(in the rows, 128 means zero)
Known rows, with every way that one mark hangs from another:
(nuta (bofe zifi)): [164 130 123 143 105 107 141 131 133 126 107 122  88 118 113 133 102 101
 112 143 186 123 127 150]
(magot (disokoz kiren (tode zifi))): [ 24 140  99 184 139 122 142 113 153 120 116 172 117 137 115 125  90  72
 106 155 168 131 148 161]
(kiren zifi): [119 103 139 136 129 100 152 133 138 126  97 155  99 124 109 127 100 141
  96 131 100 121 128 146]
(bofe (defo (mekikub zifi))): [125 133 127 125 125  89 151 157 141 124 111 148 115 127 100 124  91 140
  88 131 125 125 138 147]
(pafav defo): [102 123 147 130 129 106 146 156 133 122 116 142 115 103 111 140  95 113
 108 119 105 129 125 111]
(nulol disokoz): [ 74 132 135 149 112 105 139 125 142 130 115 142 105 113 101 150 110 139
  88 162 106 137 126 122]
(magot (disokoz (tode zifi))): [ 49 131  98 167 137 112 135 124 150 125 117 168 124 125 109 130  95  75
 104 152 159 131 141 141]
(nuta (bofe (defo (mekikub zifi)))): [147 136 124 141 109 104 146 147 132 136 119 138  97 122 104 127  90 113
 103 141 175 134 134 147]
(defo bofe (mekikub (zifi pafav))): [130 121 119 111 118 123 128 154 150 118 109 143 112 129  98 119  91  82
  96 171  76 111 115 152]
(mekikub defo zifi): [ 97 127 122 156 139 109 112 150 151 129 126 146 118 118 108 122  92 100
  73 108  67 121 112 136]
(zifi (pafav defo)): [128 134 155 129 133 123 134 156 124 103 118 135 114  99 108 140 107 108
 104 131  86 116 127 112]
(kiren (zifi (mekikub defo) pafav)): [101 111 143 145 138 131 138 140 123 105 112 161 111 119 102 103 110 157
  83 132  29 116 142 142]
(bofe defo): [118 137 138 139 119  94 144 147 136 127 111 144 109 109 103 139 106 132
  94 121 137 127 146 136]
(magot (disokoz (kiren (zifi mekikub)) tode)): [ 11 121 112 175 140 122 161 108 158 122 113 180 111 125 113 101  91 127
 114 171 136 129 161 164]
(disokoz kiren (tode (zifi (mekikub defo) pafav))): [ 10 134 120 199 135 148 124 114 118  93 127 166 134 155 113 102 105  94
  89 128  73 124 155 155]
(magot (disokoz (kiren (zifi mekikub pafav)) tode)): [ 29 130 119 171 146 135 155 111 150 108 115 174 111 123 111 101  99 122
 110 178 120 120 162 164]
(tode zifi): [113 121 123 151 130 112 128 140 128 115 102 151 117 139 104 138 108 103
  90 121 106 131 125 133]
(tode disokoz zifi): [ 71 128 113 158 138 118 125 130 123 113 107 170 128 145 101 138 106  87
  89 133 117 142 137 147]
(kiren (disokoz (tode (zifi mekikub pafav)))): [ 38 109 121 180 139 128 149 123 122 114 116 170 143 137 105 115 122 122
  98 161  50 129 167 143]
(magot (disokoz kiren (tode (zifi (pafav defo))))): [ 32 152 116 176 150 134 144 128 142 103 123 166 120 123 118 125  89  65
 109 154 147 124 148 149]
(magot (disokoz (kiren zifi))): [ 78 129 119 153 141 116 161 123 159 127 102 167  90 117 111 123  90 120
 105 160 146 124 138 168]
(mekikub (defo bofe)): [ 74 122 117 140 110 120 125 144 146 138 120 151 111 108 106 130  92  71
  89 129  82 123 121 149]
(pafav (defo bofe) (zifi mekikub)): [100 113 146 126 133 124 159 169 138 122 110 146 112 114 111 125  84 105
 131 146  36 130 131 116]
(pafav (defo bofe)): [ 93 121 137 123 117 115 145 160 146 131 113 143 110 102 112 138  90  80
 114 138  93 128 123 125]

Rows:
[ 18  82 127 169 140 108 179 115 137 135 109 183 129 132 110 100 109 169
 106 165  48 131 173 157] => (kiren (disokoz tode) (zifi mekikub))
[ 93 114 127 142 127 127 142 152 138 127 114 152 111 123 105 119  90 105
 108 138  30 124 129 135] => (pafav (zifi (mekikub (defo bofe))))
[ 91 127 111 132 114 108 136 147 150 127 110 142 105 116 110 121  91  82
  87 131  94 112 125 168] => (mekikub (defo (bofe zifi)))
[131 135 147 124 140 120 147 158 126  84 107 129 116 113 108 112 112 147
 105 143  77 112 147 128] => (bofe (zifi mekikub (pafav defo)))
[108 113 111 114 114 110 138 153 157 134 106 148 111 133 102 119  84  85
  99 163  89 122 114 153] => (defo bofe (mekikub zifi))
[124 137 131 131 125  92 158 151 137 105 100 135 113 121 102 111 112 170
  96 132 123 122 166 151] => (bofe defo (zifi mekikub))
[ 23 127 116 191 127 119 137 109 132 113 114 162 122 158 117 124  96  79
 102 125 138 129 142 159] => (disokoz kiren (tode zifi))
[ 98 129 139 146 129 142 118 143 121 102 125 146 123 111  98 113 118 129
  85 134  38 120 141 122] => (zifi (mekikub defo) pafav)
[111 118 118 125 113 114 143 145 155 117  97 137 109 123 103 112 107 113
 109 162  91 119 141 156] => (defo (bofe (zifi mekikub)))
[ 38 113 117 174 127 119 129 123 128 112 116 163 138 148 107 115 108 110
 102 133  95 136 149 127] => (disokoz (tode (zifi mekikub)))
[ 95 118 148 156 137 138 150 124 128  99 101 155 101 135 107 105 110 155
 100 149  65 118 148 158] => (disokoz (kiren (zifi mekikub pafav)))
[ 97 117 127 111 125 110 150 169 150 130 114 148 114 118 109 121  74  86
 108 147  81 126 116 135] => (pafav (defo bofe (mekikub zifi)))
[ 50 143 124 177 146 156 124 122 115  83 109 170 132 155  98 114 117 103
  92 153  77 139 160 158] => (tode (disokoz kiren) (zifi mekikub pafav))
[ 73  85 135 146 142 111 178 131 138 134  99 174 115 124 103 108 113 186
  99 163  32 132 162 153] => (kiren disokoz (zifi mekikub))
[ 39 138 134 184 140 134 137 126 121  95 121 157 126 146 122 124  96  75
 104 125 115 122 143 146] => (disokoz kiren (tode (zifi (pafav defo))))
[ 24 126 111 173 138 112 163 108 159 127 111 177 103 124 117 116  84 107
 111 163 164 124 149 171] => (magot (disokoz (kiren zifi) tode))
[165 152 139 125 129  94 149 152 132  97 100 126 105 111 106 128 115 137
  89 132 138 102 153 158] => (bofe defo (zifi pafav))
[ 23 118 149 173 142 134 161 121 126  97 117 165 117 134 120  98  97 139
 114 144  76 119 159 150] => (disokoz (kiren (zifi mekikub (pafav defo))) tode)
[ 25 110 130 179 125 108 159 103 140 121 109 167 108 145 122 114  89 120
 107 135 131 120 145 169] => (disokoz (kiren zifi) tode)
[ 44 134 155 160 135 132 162 125 129 103 112 154 100 124 109 119 107 174
  93 168  55 134 146 137] => (nulol (disokoz (kiren (zifi mekikub (pafav defo)))))
[ 75 126 124 168 130 122 121 124 121 104 116 155 131 140 109 130 111  81
  94 133 112 119 138 136] => (disokoz (tode (zifi pafav)))
[136 137 124 112 115  76 178 150 132 108  97 140 107 128 104 121  93 155
  95 136 164 114 152 168] => (bofe (defo mekikub) zifi)
[ 34 115 139 179 134 133 151 106 129 100 112 165 116 143 114  97 105 139
 108 151  86 116 160 160] => (disokoz (kiren (zifi mekikub pafav)) tode)
[ 19 100 113 181 136 116 155 122 130 127 115 174 143 141 107 116 113 126
 101 155  66 137 167 145] => (kiren (disokoz (tode (zifi mekikub))))
[  4 120 116 167 131 138 148 120 142 120 112 185 114 138 108 100  90 107
  94 151  66 137 153 186] => (tode (disokoz (kiren (zifi (mekikub (defo bofe))))))
[ 25 132 120 161 124 136 152 130 122 100 118 164 124 153 117 115  83  57
 111 150 112 120 142 164] => (disokoz kiren (tode (zifi (pafav (defo bofe mekikub)))))
[ 63 125 120 156 143 126 161 125 158 121 103 171  97 120 107 109  95 143
 107 168 119 130 151 163] => (magot (disokoz (kiren (zifi mekikub))))
